Known rows, with every way that one mark hangs from another:
{J660 {J573 J672} {J680 J144}}: .00,.10,.01,.02,.12,-.03,.01,-.02,.00,-.10,-.02,.09,.00,-.08,-.07,.17,.00,-.05,-.07,.10,-.09,-.22,.12,-.01,-.04,.11,.00,-.02,-.01,.21,.18,-.02,.03,.07,.00,-.02,.02,-.36,.04,-.04,.01,.15,.01,-.04,.13,-.12,.03,-.09
{J711 J660}: .02,.07,-.01,-.01,-.03,-.01,.00,-.02,.00,-.02,-.07,-.02,-.03,-.02,.02,.04,.01,-.05,-.01,-.03,-.01,.07,.02,.03,.00,.02,.02,.00,-.02,.13,-.01,.02,-.05,-.01,.02,-.05,-.01,-.05,.06,.02,.01,.01,.05,-.13,-.10,.00,-.02,.04
{J711 {J660 {J680 J144}} {J672 J573} J895}: .08,.34,.14,-.07,.02,.00,.07,-.03,-.02,-.12,-.19,.09,.03,-.10,.02,.11,.10,-.09,.02,-.02,-.06,.02,.10,.01,-.05,.11,.01,.02,.04,.42,.05,.07,-.09,.10,.01,-.25,-.02,-.54,.17,.05,.02,.11,.06,-.19,.06,-.04,.02,.11
{J672 J573 J711}: .09,.12,.03,.07,.03,-.02,.03,.02,-.04,.01,.16,-.03,-.07,.11,.01,-.05,.05,-.01,-.05,.14,.11,-.01,.03,-.01,-.04,-.05,.03,.01,.04,.09,.01,-.15,-.03,-.02,.04,-.03,.02,-.21,.01,-.01,.00,.00,.03,-.17,.10,.00,.02,-.06
{J711 J660 J895}: .04,.18,.03,-.05,-.02,-.01,.00,-.05,.01,-.04,-.14,.02,-.06,-.04,.03,.04,.04,-.08,.05,-.10,-.04,.10,-.02,.01,-.02,.05,.00,.03,.02,.26,.00,.03,-.07,.02,.01,-.15,-.02,-.16,.09,.06,-.01,.02,-.01,-.15,-.04,.03,-.02,.11
{J895 {J711 {J660 J680} {J672 J573}}}: .09,.11,.12,-.03,-.02,.03,.03,.05,-.05,-.04,-.10,-.03,-.01,.01,-.01,.03,.10,-.09,-.01,.08,-.04,.02,.10,.00,-.01,.06,.01,-.02,.03,.24,-.05,-.11,-.03,.02,-.01,-.09,.03,-.26,.16,.03,.03,.09,-.02,-.23,-.07,-.06,.00,-.01
{J660 {J573 J672} {J680 J144} {J711 J895}}: .04,.17,.08,-.02,.17,-.03,.01,.00,.02,-.13,-.08,.08,-.14,-.11,-.06,.17,.00,-.10,-.07,.11,-.08,-.22,.16,-.04,-.07,.15,.01,.00,.02,.31,.24,-.06,.00,.06,.01,-.07,-.02,-.51,.02,-.01,-.01,.15,-.08,-.12,.20,-.24,.07,-.10
{J680 J144 {J660 {J711 J672}}}: -.01,.10,.01,-.02,.10,-.03,.14,-.01,-.01,-.10,.00,-.02,.04,.01,-.03,.08,-.04,-.04,-.01,.06,-.02,-.08,-.16,.02,-.01,.10,-.01,-.04,-.01,-.10,.22,.09,-.02,.02,.04,-.05,-.04,-.53,-.04,-.01,.00,.03,.10,-.06,.00,-.02,.10,.01
{J895 {J711 {J660 J680} J672}}: .08,.07,.11,-.04,-.03,.04,.00,.04,-.04,-.04,-.13,-.03,.00,.00,-.01,.05,.08,-.08,.00,.05,-.06,.02,.07,.01,.00,.07,.00,-.03,.02,.21,-.04,-.07,-.02,.01,-.03,-.06,.03,-.20,.13,.03,.03,.07,-.01,-.20,-.09,-.06,.00,.00
{J672 J573 {J711 J660}}: .10,.16,.01,.07,.00,-.03,.03,.01,-.04,.00,.11,-.04,-.09,.09,.03,-.02,.05,-.04,-.06,.12,.10,.04,.05,.01,-.04,-.04,.04,.01,.03,.16,.00,-.14,-.06,-.02,.06,-.06,.01,-.25,.05,.01,.01,.01,.05,-.26,.02,.00,.01,-.03
{J672 {J711 J660}}: .07,.09,.00,.05,-.02,-.02,-.03,.01,-.01,.01,.03,-.06,-.07,.08,.03,.02,.02,-.03,-.04,.06,.09,.04,.01,.01,-.01,-.02,.04,.00,.00,.09,.02,-.07,-.05,-.04,.02,-.01,.01,-.13,.00,.00,.01,-.02,.04,-.19,-.01,.00,.00,-.03
{J573 {J672 {J711 J660 J895}}}: .05,.10,.01,.06,-.02,-.03,.03,-.05,-.01,-.03,-.08,-.07,.00,.09,.10,.05,.05,-.05,.00,-.05,.01,-.01,.07,-.02,-.02,-.01,.01,.02,-.03,.18,.08,.01,-.04,-.02,.04,-.10,.05,-.41,.04,-.02,-.01,.07,.04,-.18,-.03,.06,-.03,.05
{J573 {J672 {J711 {J660 J680} J895}}}: .05,.11,.01,.05,.00,-.03,.02,-.04,-.01,-.03,-.08,-.04,-.02,.08,.08,.08,.05,-.05,-.01,-.03,-.03,-.02,.12,-.02,-.02,.01,.02,.02,-.02,.19,.07,-.02,-.03,-.01,.03,-.09,.06,-.45,.05,-.02,.00,.08,.03,-.18,-.01,.02,-.03,.04
{J573 {J672 J711}}: .03,.02,-.02,.08,-.01,-.03,.03,-.02,-.01,-.01,-.01,-.09,.02,.11,.08,.04,.03,-.02,-.02,.00,.03,-.05,.08,-.02,-.01,-.03,.01,.00,-.04,.04,.07,-.01,.00,-.03,.03,-.01,.06,-.33,.00,-.05,-.01,.05,.05,-.11,-.01,.04,-.01,.00
{J144 {J680 J660}}: .00,.00,-.11,.01,.06,.00,.06,-.07,-.03,-.05,-.05,.03,-.08,-.05,-.01,.07,-.03,-.07,.01,.04,-.17,.01,-.05,.03,.00,.04,.02,-.02,.03,-.11,-.01,-.05,.03,.03,.00,-.11,.08,-.17,.06,.02,.02,.01,.06,-.02,-.08,.04,-.01,.04
{J895 {J711 {J660 J573}}}: .07,.03,.06,-.01,-.02,.02,-.02,.02,-.02,-.02,-.04,-.06,-.08,.01,-.04,.01,.05,-.10,-.02,.06,-.01,.01,-.01,.00,.00,.05,.00,-.03,.02,.20,-.01,-.13,-.01,-.02,.00,-.02,.00,-.03,.10,.03,.01,.05,-.04,-.20,-.08,-.04,.00,-.05
{J672 J573 {J711 {J660 {J680 J144}} J895}}: .11,.26,.06,.03,.06,-.03,.04,-.01,-.03,-.03,.07,.03,-.10,.06,.00,.03,.07,-.06,-.03,.12,.04,.01,.03,.00,-.07,.02,.03,.03,.07,.29,.06,-.14,-.06,.02,.05,-.12,.00,-.42,.05,.02,.00,.05,.03,-.25,.09,-.01,.03,-.02

Rows:
.04,.12,.06,.00,.05,-.02,.00,-.03,.01,-.11,-.09,-.03,-.17,-.08,.02,.07,.01,-.12,-.05,.00,.00,-.11,.12,-.05,-.04,.08,.01,.02,.00,.26,.17,-.03,-.03,.01,.02,-.09,-.01,-.33,.04,.01,-.02,.10,-.10,-.15,.14,-.17,.03,-.03 -> {J660 {J573 J672} {J711 J895}}
.10,.19,.06,.05,.03,-.01,.02,.00,-.03,-.01,.12,-.01,-.09,.10,.01,-.06,.07,-.03,-.02,.09,.09,.01,.01,-.03,-.06,-.03,.02,.04,.06,.18,.02,-.14,-.04,-.01,.04,-.10,.01,-.29,.03,.02,-.01,.01,.00,-.17,.13,.02,.03,-.01 -> {J672 J573 {J711 J895}}
.02,.06,-.08,.01,.08,-.01,.06,-.09,-.03,-.11,-.09,.02,-.16,-.09,-.01,.10,-.02,-.12,-.02,.03,-.17,-.04,.02,.00,-.02,.07,.03,.00,.03,.02,.07,-.07,.01,.03,.01,-.15,.08,-.33,.08,.03,.01,.06,.02,-.09,-.01,-.05,.00,.03 -> {J144 {J680 {J660 {J573 J672} {J711 J895}}}}
-.02,.14,-.01,.00,.14,-.05,.13,-.06,.00,-.13,.00,-.01,-.04,-.01,-.04,.10,-.03,-.09,-.02,.05,-.05,-.15,-.14,.00,-.04,.14,-.02,-.02,.00,.05,.29,.05,-.02,.03,.06,-.08,-.04,-.61,-.01,-.01,-.02,.09,.05,-.10,.05,-.02,.10,.01 -> {J680 J144 {J660 {J573 J672} {J711 J895}}}
.01,.18,.04,-.03,.11,-.03,.16,-.03,-.01,-.11,.00,.01,.02,.00,-.03,.06,-.01,-.06,.02,.05,-.04,-.07,-.17,.01,-.04,.12,-.01,-.02,.02,-.01,.22,.07,-.04,.04,.05,-.12,-.05,-.62,-.01,.01,-.01,.05,.08,-.09,.04,.00,.11,.05 -> {J680 J144 {J660 {J711 {J672 J573} J895}}}
.03,.13,.08,-.06,.16,-.01,.02,.04,.02,-.06,-.05,.08,-.12,-.05,-.06,.12,.00,-.03,-.01,.10,-.07,-.10,.07,-.03,-.05,.12,.02,.00,.04,.13,.13,-.08,.00,.06,-.01,-.02,-.04,-.35,-.04,.01,.00,.06,-.08,-.05,.14,-.20,.08,-.08 -> {J660 {J680 J144} {J711 J895}}
.07,.19,.12,-.06,.08,.02,.01,.05,-.01,-.09,-.11,.07,-.11,-.10,-.01,.08,.05,-.05,-.02,.07,-.09,-.07,.21,-.03,-.06,.09,.03,.02,.06,.22,.05,-.07,-.03,.07,-.02,-.11,.01,-.42,.07,.02,.01,.08,-.09,-.14,.15,-.23,.05,-.01 -> {J660 J680 {J711 {J672 J573} J895}}
.06,.24,.09,-.03,.01,-.01,.06,.00,-.03,-.09,-.12,.05,.05,-.09,.02,.12,.07,-.06,-.03,.05,-.03,-.01,.13,.03,-.03,.08,.02,-.01,.01,.29,.03,.06,-.07,.07,.02,-.15,.00,-.44,.13,.01,.03,.10,.09,-.18,.00,-.07,.01,.04 -> {J711 {J660 {J680 J144}} {J672 J573}}
-.04,.09,-.04,.01,.11,-.04,.11,-.05,-.01,-.09,.08,.03,.03,-.02,-.09,.08,-.04,-.05,-.03,.08,-.05,-.12,-.22,.03,-.02,.11,-.02,-.04,.00,-.03,.22,.05,.00,.03,.05,-.04,-.05,-.38,-.01,-.01,.00,.05,.10,-.02,.02,.04,.08,-.01 -> {J680 J144 {J660 J573}}
.04,.13,.02,.04,.03,-.04,.04,-.04,.00,-.04,-.07,-.04,.01,.09,.07,.09,.05,-.05,.00,-.02,-.01,-.04,.07,-.01,-.03,.02,.01,.01,-.02,.18,.11,.00,-.03,.00,.04,-.08,.05,-.49,.02,-.03,.00,.08,.06,-.16,.00,.04,.00,.03 -> {J573 {J672 {J711 {J660 {J680 J144}} J895}}}
.02,.04,-.08,-.01,.08,.00,.06,-.07,-.02,-.07,-.08,.03,-.14,-.06,-.01,.08,-.03,-.09,.01,.04,-.16,.01,-.03,.01,-.01,.06,.03,.00,.04,-.07,.03,-.08,.01,.02,.00,-.13,.07,-.24,.05,.04,.01,.01,.02,-.06,-.04,-.02,.01,.03 -> {J144 {J680 {J660 {J711 J895}}}}
.00,.10,.03,.00,.13,-.01,-.02,.00,.00,-.08,.03,.12,-.04,-.11,-.10,.14,-.01,-.04,-.08,.14,-.07,-.19,.06,.00,-.04,.12,.01,-.03,.03,.18,.13,-.06,.03,.07,-.01,.00,-.03,-.18,.02,-.02,.02,.10,-.01,-.01,.15,-.15,.04,-.11 -> {J660 J573 {J680 J144}}
.08,.22,.04,.03,.05,-.03,-.04,-.01,-.01,-.04,.00,.02,-.11,.01,-.02,.09,.04,-.07,-.04,.07,.00,-.03,.00,.00,-.05,.06,.03,.01,.04,.29,.09,-.09,-.05,.01,.02,-.08,-.02,-.30,.03,.03,.00,.04,.01,-.21,.10,-.05,.03,-.03 -> {J672 {J711 {J660 J573 {J680 J144}} J895}}
.03,.25,.05,-.03,.06,-.03,.01,-.06,.01,-.10,-.15,.08,-.07,-.10,-.02,.16,.04,-.12,.00,-.03,-.10,-.05,.07,.00,-.05,.13,.00,.01,.02,.41,.13,.02,-.05,.06,.02,-.16,-.02,-.42,.11,.03,.00,.12,.01,-.17,.05,-.05,.00,.04 -> {J711 {J660 {J573 J672} {J680 J144}} J895}
.06,.28,.11,-.07,-.03,.02,-.01,-.02,-.01,-.10,-.25,.07,.01,-.12,.04,.12,.09,-.09,.02,-.10,-.10,.06,.12,.02,-.03,.10,.01,.02,.03,.37,.01,.09,-.09,.07,-.02,-.23,.00,-.40,.17,.06,.02,.08,.01,-.18,.01,-.06,-.01,.14 -> {J711 {J660 J680} J672 J895}
.06,.23,.14,-.04,-.03,.02,.05,-.03,-.03,-.08,-.12,.03,.03,-.05,.04,-.01,.10,-.06,.04,-.07,.00,.03,.06,-.02,-.04,.04,-.01,.04,.05,.27,.01,.07,-.06,.06,.00,-.22,-.01,-.36,.12,.04,.00,.07,.01,-.08,.11,.02,.01,.13 -> {J711 {J672 J573} J895}
.06,.01,.06,.00,-.02,.01,.00,.01,-.02,-.03,-.06,-.07,-.07,.02,-.02,.03,.05,-.11,-.02,.04,-.01,-.01,.02,-.01,.00,.05,-.01,-.02,.01,.21,.01,-.11,-.01,-.02,.01,-.04,.02,-.12,.11,.03,.01,.08,-.04,-.20,-.10,-.02,-.01,-.04 -> {J895 {J711 {J660 {J573 J672}}}}
.04,.12,.02,.05,.08,-.01,-.05,-.01,-.01,-.08,-.02,.06,-.08,-.06,-.03,.14,.04,-.06,-.08,.09,-.10,-.18,.20,-.02,-.05,.08,.02,.00,.01,.27,.12,-.08,.01,.04,-.01,-.05,.05,-.35,.08,-.02,.00,.13,-.05,-.13,.15,-.13,-.01,-.07 -> {J660 {J573 {J672 {J711 J895}}} J680}
.02,.11,.00,-.03,.05,-.02,.01,.00,.00,-.03,-.06,.06,-.01,-.04,-.03,.13,.00,-.04,-.02,.04,-.07,.00,.04,.03,-.01,.07,.02,-.02,.00,.16,.04,.00,-.04,.04,.01,-.04,-.01,-.19,.04,.01,.02,.04,.05,-.12,-.05,-.05,.01,-.02 -> {J711 {J660 {J680 J144}}}
.01,.15,.02,-.01,.04,.00,.05,-.02,-.02,-.13,-.04,-.01,-.09,-.09,-.03,.05,.00,-.10,-.03,.01,-.08,-.07,-.04,.01,-.03,.11,.01,.00,.01,.08,.17,.03,-.05,.02,.01,-.12,-.01,-.43,.07,.03,-.01,.05,-.01,-.14,.06,-.09,.05,.06 -> {J680 {J660 J573 {J711 J672 J895}}}
.01,.10,-.01,.01,.04,-.01,.05,-.01,-.03,-.12,-.01,-.02,-.07,-.08,-.03,.05,-.02,-.08,-.06,.05,-.06,-.08,-.02,.02,-.02,.09,.01,-.02,.00,.01,.16,.03,-.04,.01,.01,-.07,-.01,-.37,.06,.01,.00,.04,.01,-.14,.02,-.11,.05,.02 -> {J680 {J660 J573 {J711 J672}}}
